Each row was made from one path, in order. Every step used is in the known rows, and no mark comes twice. Write each row's path.
(in the rows, 128 means zero)
Known rows:
tamek -> keri -> giba: [145 158 139 149 129 137 136 139 122 119 105 170 173 125 139 135 119 101
 103 134  77 179  98 110 110 143 140 120 139 135 145  69 149  99 130 180
 136 145  95 142 100]
betig -> fizu -> keri -> giba: [112 142 125 159  88 166 143 153  93 115 126 182 126 154 120 152 148 135
 149 126  55 170 113  80 120 177  96  78 131 116 123 119 167 102 134 118
 159 160 139 198 108]
ledas -> fugo -> keri -> rizi -> betig -> fizu: [114 114 175 154 100  48 138 181 102  94 114  91 118 151  97 117 143 159
 146 115  81 163 120 125 107 146 188 177 140 100 132 132 117 171  91 157
 152 169 145 178 120]
fugel -> konup: [138 144 138 165 119 159 125 153  87 110 134 141 149 125 129 119 140 136
 136 167 100 153 121 172 105 147 145 129 121  97 158 120 136 100 118 129
 149 133  93 130 148]
konup -> betig -> fizu -> keri -> fugo: [ 96 136 140 161  61 149 101 163  81  97 125 142 109 129 120 128 189 134
 153 120  74 173 135 117 135 201 112  78 124 141 149 159 145 115 134 120
 184 140 149 182 141]
fizu -> keri: [137 137 116 126  81 138 143 147  68 135 135 134 138 144 134 129 145 133
 122 165  63 162 128 140 101 152 115 133 129 107 140 128 175 107 143 120
 149 152 115 147 129]
pima -> tamek -> keri: [148 150 130 121 120 120  99 130 102 105 114 149 169 134 140 121 143 129
  70 146 105 176 124 135 118 109 171 134 145 129 171  69 167 100 144 161
 122 160 107  83 115]
fizu -> keri -> rizi -> betig -> konup -> fugel -> tamek: [149  67 149  86 124  91 166 145  85 123 183 117 192 170 118 111 152 147
 181 198 142 108 103 120 122 168 172 122 120  88  90 155 145 198 118  92
 121 145 120 171 118]
konup -> fugel -> zuza -> betig: [138 142 173 157 152 179 116 146 117 122 139 148 168 120 145 106 160 127
 211 201 121 131 139 206 131 168 136  94 105  98 121 165  88 110  94 115
 159 110 102 150 168]
zuza -> fugel: [151 135 138 141 111 133 138 132  94 130 128 141 157 146 138 129 135 149
 139 189  86 154 116 184  91 141 123 143 119 111 167 129 131 128 114 134
 163 144  89 138 137]
fugo -> keri -> rizi -> betig -> konup -> fugel -> zuza: [159  96 203 125 142  97 144 167 106  97 157  94 178 147 119  86 135 143
 212 183 171 111  97 163 111 165 202 170 108  63  90 159 109 210  91 127
 128 126 104 158 139]
tegefum -> fugo -> keri -> tamek: [140 174 148 164  52 104 137 153 117 140  58 112 158 140 144 126  87 140
 116 141 115 139 109 154  71 133 141 208 122 144 102 124 148 156  82 147
 161 152  92 135 125]
tegefum -> fugo -> ledas: [114 161 140 184  41 131 145 120 120 108  99  82 187 133 152 115 104 135
 111 185  97 152 138 175  83 160 150 170 120 164 152 138 145 122  73 133
 141 141 103 123 116]
rizi -> keri -> fizu: [126 131 120 135 115 132 170 145  61 106 146 123 144 145 111 122 150 148
  93 136  80 183 141 134 112 140 137 135 124  83 163 123 163 101 128 107
 157 156 114 163 138]
tamek -> fugel -> konup -> betig: [121 153 135 151 142 180  84 188  95  94 146 129 144 122 115 105 192 115
 171 175 116 145 140 175 163 160 128  78 102  89 139 145 106  93 110  91
 141 118 104 129 179]
tegefum -> fugo -> keri -> tamek -> pima: [147 178 150 134  69 106 104 136 136 139  60 121 153 154 137 130  93 149
 107 153 130 128 106 142 105 118 148 207 133 162  77 128 169 146  93 123
 153 156  81 107 152]
konup -> fugel -> zuza: [151 131 172 157 134 166 126 143  95 117 143 143 157 127 142 107 146 148
 168 198 116 136 121 200 108 154 134 117 112  99 135 139 110 110 114 114
 157 123  86 136 159]
tamek -> fugel -> konup -> betig -> rizi -> keri: [ 93 142 125 169 128 221  89 207  88  65 157 156 118 135 122  86 237 135
 172 142 132 179 162 131 168 170 135  21  97  82 136 160  91  86 110  70
 149 107 125 199 208]
giba -> keri -> fizu: [156 133 117 149 140 116 150 135  92 131 144 103 185 142 119 131 121 108
 115 130  97 134 113 143 110 128 139 189 137  79 163 100 188 102 117 129
 165 168  92 113  96]
fugo -> keri: [149 152 143 131  91 104 137 125 110 111 112 109 146 139 147 120  97 141
 130 155  76 149 118 153  83 113 139 184 120 108 136 117 147 124 131 158
 167 139  95 121 159]
giba -> keri -> rizi -> betig: [161 105 114 131 133  77 148 170 104 132 140 105 192 158 125 140 123 113
 114 109 105 120 117 127  91 118 171 194 151  82 146 117 184 166 112 147
 143 171  93 131  75]
konup -> betig -> fizu: [ 94 133 133 170 102 156  90 174 109 108 127 169 135 147 137 141 160 143
 149 133  90 143 133 135 116 147 125  95 138 123 158 146 125 104 110 122
 157 137 115 156 131]
fugo -> tegefum: [143 135 135 158  90 112 136 141  73 142 104 138 154 138 146 134 126 135
 115 153  91 160 136 174  83 146 108 152 112 129 157 123 159 125 118 132
 153 147 113 142 113]
rizi -> betig -> konup -> fugel: [132  84 146 149  97 109 137 160  98 111 147 137 188 165 146 116 134 156
 174 167 143 126  83 155  86 152 169 149 120  79 129 145 130 185 117 124
 140 132 102 152 108]
fizu -> keri -> fugo -> tegefum: [144 139 141 151  51 105 147 129  46 131 101 109 132 120 130 122 156 124
 120 139  75 187 138 154 103 199  96 133  94 147 146 137 180 136 143 130
 180 149 149 170 124]
rizi -> betig -> konup -> fugel -> tamek -> pima: [154  85 150 101 137  96 113 108 136 104 160 145 205 183 149 118 126 174
 173 203 165 104  84 129 137 123 177 136 123 101  89 147 139 168 135  90
 136 131  91 114 161]
fugo -> ledas: [117 160 145 178  71 129 142 131 122 105 127  90 176 124 135 123 114 141
 106 169  67 162 127 171  82 142 138 158 122 141 161 111 140 100 100 139
 164 138 102 117 132]
fizu -> keri -> rizi -> betig: [141 100 122 102  93  88 162 184  66 139 151 116 147 157 108 131 160 135
 114 138  80 146 128 118 105 147 155 151 145  93 125 140 184 169 132 119
 119 170 127 171  93]
ledas -> fugo: [124 145 146 170 101 108 133 150  81 119 112 103 138 122 130 117 141 137
 126 154  61 184 124 173 106 151 145 158 129 119 159 105 124 102 104 148
 173 143 116 136 135]
betig -> rizi -> keri -> fugo: [117 136 131 172  55 150 132 150  74  75 125 132 113 129 141 110 171 151
  98  91  93 220 145 113 104 161 144  96 119 132 174 120 142 117 142 134
 201 129 128 199 163]
fugo -> keri -> fizu: [147 143 153 124 110  94 158 127  96 113 133  89 146 136 115 112 110 140
 122 149  83 148 114 147 107 117 147 199 125  92 136 114 162 122 128 136
 159 155 103 123 143]
konup -> fugel -> zuza -> betig -> fizu -> keri -> rizi: [117 119 183 132 148 187 119 178  87 123 165 160 126 135  94 114 206 127
 215 193 117 129 157 164 152 210 137  47 120 102 115 185 106 122  84  86
 139 140 136 202 143]
keri -> rizi -> betig: [144 103 132 119 107  79 148 184  84 128 142 115 158 151 116 138 137 140
 100 123  95 145 124 137  94 119 172 171 151 102 148 124 166 173 120 138
 127 165 103 149  89]
zuza -> betig -> konup -> fugel: [120 122 153 148 120 156 114 143 110 121 144 140 184 140 146 114 143 118
 209 192 137 129 113 179 112 174 150 114 109  99 131 154 103 147  89 122
 158 110 102 149 135]
konup -> betig -> zuza -> fugel -> tamek -> pima: [156 119 159 109 172 132  86 102 149 115 152 153 198 152 151 118 153 151
 210 232 151 117 110 145 168 147 147 108 104 129 104 161 114 129 101  84
 148 126  92 101 187]
konup -> fugel: [137 121 147 140 104 141 138 133  98 121 133 140 156 141 144 123 127 144
 136 179  90 134 112 186  85 135 129 135 126 118 146 128 131 124 124 129
 161 136  84 133 144]
pima -> tamek -> keri -> fizu: [145 141 142 115 138 110 119 131  86 106 134 131 168 132 106 114 157 127
  62 137 112 173 121 131 141 112 180 146 148 112 172  66 182  98 142 138
 113 176 115  87  99]
tamek -> fugel -> zuza: [163 154 151 140 135 157  96 173  76 105 150 120 142 132 121 111 165 130
 133 184 109 175 147 173 148 145 128 105 106  81 157 120 127  90 121 101
 150 135 102 123 160]
rizi -> betig: [139 114 119 147  89  92 140 165  99 122 125 135 164 157 146 136 127 156
 115 130  88 153 114 138  87 115 151 166 138  91 149 130 158 149 138 139
 143 152 108 142 108]
zuza -> betig -> fizu -> keri: [101 139 122 146  89 161 112 164  93 127 133 168 128 152 124 139 172 134
 169 155  72 162 150 122 127 174 114  78 128 108 143 162 142 100 118 112
 155 148 146 185 127]

Write each row's path:
[151 119 147 121 128 127 145  99 117 117 145 140 177 145 154 124 114 155
 146 205 100 122 116 171 102 118 129 125 118 124 133 126 121 117 127 119
 167 132  83 120 169] : konup -> fugel -> tamek
[115 134 180 177 143 191  95 160 120 107 141 178 146 136 132 117 173 146
 216 186 126 136 141 184 134 179 134  63 112  99 139 173  78 104  89 109
 162 122 118 173 157] : konup -> fugel -> zuza -> betig -> fizu
[167 130 138 123 134 119 145  98 114 125 140 140 179 150 148 128 120 159
 147 214  96 142 120 169 107 124 125 129 109 117 152 126 121 124 118 124
 166 141  89 127 162] : zuza -> fugel -> tamek
[158  92 148 155 111  93 137 156 103 123 140 140 188 162 145 121 142 164
 178 178 132 153  92 152  90 157 165 160 111  76 152 149 128 184 108 126
 139 153 113 149  98] : rizi -> betig -> zuza -> fugel
[122 128 157 180 139 171  96 175 105 102 145 143 172 112 139 104 169 122
 207 174 144 136 113 160 131 184 161 110 106  93 134 152 108 116  91 111
 135 116 106 133 145] : fugel -> konup -> betig -> zuza
[178  87 154 159 178 108 142 170 107 119 161 115 212 147 110 111 158 120
 210 172 171 113  93 157 110 183 196 165 110  49 143 147 134 190  70 126
 128 160 101 144  90] : giba -> keri -> rizi -> betig -> zuza -> fugel -> konup
[ 97 131 124 157 116 171 143 168  87 105 153 147 135 141 121 107 192 137
 143 113 107 187 161 115 141 152 147  85 122  90 148 149 132  99 109  94
 160 135 140 211 149] : zuza -> betig -> rizi -> keri -> fizu
[136 101 125 152  87  94 129 171  87 115 142 129 183 164 145 127 126 148
 142 140 129 153  95 126  92 143 172 166 129  74 148 129 154 172 124 133
 137 140 112 146  91] : rizi -> betig -> konup
[124 139 151 165 151 182 115 158 111 111 134 152 160 123 130 108 178 134
 208 198 117 127 118 201 128 176 131  95 102 101 138 164  90 120  90 112
 149 114  94 149 172] : zuza -> fugel -> konup -> betig
[121 167 161 187  47 112 138 119 113  87 114  59 161 101 126 118 120 134
  97 142  65 190 124 170  91 170 143 160 113 165 175 108 142 114 110 154
 197 133 114 122 139] : keri -> fugo -> ledas
[165 105 142  93 149  56 143 150 114 122 144 134 194 150 125 124 130 131
  82 155 117 147 119 110 114 107 198 147 154 122 149  98 147 155 130 163
 103 163  99 129  99] : fugel -> tamek -> keri -> rizi -> betig
[151 163 114 178 112 127 128 172 113 159  98 131 184 136 131 152 107 117
 102 107  96 136  98 146  74 125 121 187 138 108 137  85 168 113  98 146
 189 161  78 119  93] : giba -> keri -> tamek
[133 111 153 147 104 143 125 139  89 113 148 136 175 147 143 116 128 138
 165 189 131 133  93 173  91 160 150 136 117 102 145 128 125 147 108 124
 155 124  89 136 125] : betig -> konup -> fugel
[ 98 140 114 163  96 181 123 167 102 103 134 166 136 143 154 115 180 139
 152 120 101 190 165 120 118 148 141  73 120 106 147 150 117 102 114 116
 168 119 129 208 164] : zuza -> betig -> rizi -> keri
[157 122 149  94 146 127 115  83 135 114 146 149 173 158 147 128 120 162
 135 216 114 110 112 159 136 103 137 122 128 141 106 129 141 106 138  95
 158 135  72  94 196] : konup -> fugel -> tamek -> pima
[144 120 156  99 162 142  92  93 148 113 156 149 203 156 147 118 135 136
 209 230 159 107 113 153 163 143 159  99 110 123  91 156 112 129 105  90
 154 110  92 110 188] : zuza -> betig -> konup -> fugel -> tamek -> pima
[123 123 144 159 115 140 100 165 105 118 137 137 175 127 153 119 148 123
 177 160 121 144 118 145 118 162 150 133 119 110 142 144 128 126 102 123
 147 127 107 127 124] : konup -> betig -> zuza
[144 162 136 136 135 138 119 121 124  99 101 167 177 128 137 131 137 111
  94 119  92 181 107  98 133 125 153 114 140 135 137  50 169 100 141 167
 129 156 113 109 106] : pima -> tamek -> keri -> giba
[136 118 156 157 131 144 107 153 111 123 138 143 180 135 148 116 163 134
 211 196 128 139 109 171 118 178 140 123 104 105 145 160 104 146  87 118
 149 126 104 139 133] : konup -> betig -> zuza -> fugel
[126 139 154 186  93  93 140 147  67 135  90 107 143 123 135 116 145 133
 135 154  76 184 134 190  98 172 120 158 106 133 151 116 129 116  94 140
 167 146 136 151 123] : ledas -> fugo -> tegefum
[ 95 155 136 168 134 217  98 195  99  83 146 178 117 138  91 121 221 113
 212 149  93 155 128  98 194 215  92   5  99  90  99 150 119  84 113  72
 143 134 150 201 161] : tamek -> fugel -> konup -> betig -> fizu -> keri -> giba
[160 119 179 130 119 104 117  94 111  87 138 124 197 122 142  95 126 123
 138 194 152 164  86 147 119 174 180 112 111 147 160  98 109 144 127 166
 164 121  96 120 145] : betig -> konup -> fugel -> tamek -> keri -> fugo
[116 128 122 146  72 149 123 161  71 120 138 165 117 160 121 140 157 153
 124 151  67 166 132 117 104 161 114  99 137 110 157 136 165 102 137 114
 153 162 132 171 120] : betig -> fizu -> keri
[145 143 149 135  79  94 157 116  95 114 106  83 158 146 132 104 100 133
 127 164 114 137 124 151 107 134 160 210 121 116 128 141 167 144 101 129
 138 159 104 129 127] : tegefum -> fugo -> keri -> fizu
[147 153 138 140  60 104 139 114 109 112  85 102 159 147 164 111  87 136
 136 172 106 139 129 156  85 130 150 196 119 132 127 144 154 146 104 152
 145 143  96 127 145] : tegefum -> fugo -> keri
[ 88 142 126 166 101 184 124 170 113 111 124 188 131 145 126 146 174 124
 187 122  62 149 120  81 144 190  89  56 128 124  99 144 147 102 122 108
 155 140 144 205 124] : konup -> betig -> fizu -> keri -> giba
[165 145 132 180  90  93 132 117  84 125  91  98 177 121 146 131 118 100
 122 110  99 162 127 164  88 170 110 176 102 134 170 113 178 132 121 160
 203 150 117 132 106] : giba -> keri -> fugo -> tegefum
[147 156 132 131 134 164  87 154  78  77 143 121 142 134 105 109 184 138
 122 167 122 166 145 165 164 129 148  95 106  83 154  98 146  95 130  89
 139 150 118  90 169] : pima -> tamek -> fugel -> konup
[141 159 152 160 143 165 107 158 109 126 132 142 163 118 142 116 154 121
 182 174 109 160 151 177 135 157 139 110 111  95 138 149 111  96 100 125
 157 119 109 142 152] : fugel -> zuza -> betig
[116 147 150 162 118 187 101 173  90 121 143 172 129 140 122 122 189 136
 201 172  99 165 159 136 150 195 120  57 116  89 133 173 123  88 108  99
 149 137 149 188 144] : fugel -> zuza -> betig -> fizu -> keri
[128 176 167 165  71 105 109 102 126  65  99  76 179  98 123 102 141 124
  60 136  91 204 125 150 119 154 181 141 125 177 182  64 154 105 126 177
 162 148 129  79 127] : pima -> tamek -> keri -> fugo -> ledas
[178 132 169 140 174 123 142  97 146 114 132 172 218 134 147 117 121 119
 177 208 133 168  79 109 131 169 154 100 101 127 133  88 108 127 104 159
 137 143 100 139 117] : betig -> zuza -> fugel -> tamek -> keri -> giba
[149 118 180 163 135 169 116 151  86 109 159 138 176 133 141  99 146 139
 196 207 155 137 104 188 113 182 156 115 103  83 133 139 105 135  99 109
 150 112  91 141 143] : betig -> konup -> fugel -> zuza
[140 164 137 138 107 129  95 168 114 152 102 152 146 144 116 153 128 152
  77 134  99 148 101 143 111 113 128 164 148 144 114  95 170 112 118 111
 167 158  79 105 134] : keri -> tamek -> pima
[156 176 157 165 127 159  94 212  83 135 123 130 142 126 100 125 166 137
 112 153 118 176 127 173 135 147 116 117 108  94 132 100 121 101  99  93
 167 148  98 131 140] : keri -> tamek -> fugel -> zuza
[155  99 198 143 129  38 158 159 106 109 127  64 164 141 108  89 146 149
 207 178 120 159  95 162 107 177 204 204 103  83 118 144  99 211  66 151
 145 159 135 163 123] : ledas -> fugo -> keri -> rizi -> betig -> zuza -> fugel
[144 136 147 129 132 109 136 147  84 127 138 133 164 130 109 114 141 117
  71 152  97 172 110 141 117 132 166 154 150 112 180  84 161  97 128 153
 121 164  97 118  95] : tamek -> keri -> fizu
[166 130 149  89 155  91 132 130 105 125 144 132 181 129 121 124 123 113
  74 177 107 155 130 127 119 114 177 132 148 144 164  79 145 115 119 164
 118 157  85 112 118] : fugel -> tamek -> keri -> rizi
[150 107 141 111 126  71 134 184  95 128 133 135 172 144 116 126 143 121
  71 131 107 159 115 125  98 122 197 160 163 114 164 101 157 160 124 173
  99 168 101 138  74] : tamek -> keri -> rizi -> betig
[100 127 147 169 126 203 109 171  93 108 145 183 124 145 110 112 216 150
 226 199 106 132 125 161 142 213 112  43 105  96 130 190 101 110  97  85
 143 131 134 195 165] : zuza -> fugel -> konup -> betig -> fizu -> keri
[163  80 161 128 128  80 146 173  90 129 156 120 182 157 116 125 151 149
 163 172 138 143 103 149  98 161 187 166 124  86 152 146 136 207  89 126
 124 167 112 155  82] : keri -> rizi -> betig -> zuza -> fugel
[122 150 165 204  97 173 117 158  78  93 107 143 130 108 147  89 207 129
 183 113 137 220 184 150 141 216 126  54  73 126 142 171 104 117 102 111
 192 106 166 233 175] : fugel -> zuza -> betig -> rizi -> keri -> fugo -> tegefum
[110 142 119 175  95 187 155 156 103  89 126 178 135 145 148 127 158 139
 131  94  81 197 130  77 112 152 121  75 123 114 127 107 144 106 129 123
 171 132 123 220 145] : betig -> rizi -> keri -> giba
[172 135 147 114 151 111 133  99 125 125 129 158 192 143 146 115 128 138
 122 220 108 159 112 157 109 129 150 117 119 131 167 102 114 111 122 159
 138 145  86 118 146] : zuza -> fugel -> tamek -> keri
[153 102 174 112 164 111 142 109 104 112 171 133 208 143 120  94 134 128
 138 213 159 137  84 143 135 153 184 124 125 104 146  98 123 125 114 127
 121 139  91 119 120] : betig -> konup -> fugel -> tamek -> keri -> fizu
[144 165 141 154  75 121 158 107 131 105  72 121 168 142 162 124  79 116
 159 148  95 144 112 119 101 147 133 177 113 140  94 125 155 146 101 157
 151 140 103 152 134] : tegefum -> fugo -> keri -> giba
[132 137 155 160 148 174  73 191  94  90 160 127 161 119 118  96 195 114
 204 188 152 149 128 162 166 185 150  82  92  78 140 149 100 109  93  86
 134 118 112 125 160] : tamek -> fugel -> konup -> betig -> zuza
[177  99 152  90 164  62 150 138 121 126 145 139 198 157 120 119 142 141
 114 191 125 142 111 137 114 124 189 135 136 116 151 115 124 173 114 157
 107 164  96 140 109] : zuza -> fugel -> tamek -> keri -> rizi -> betig
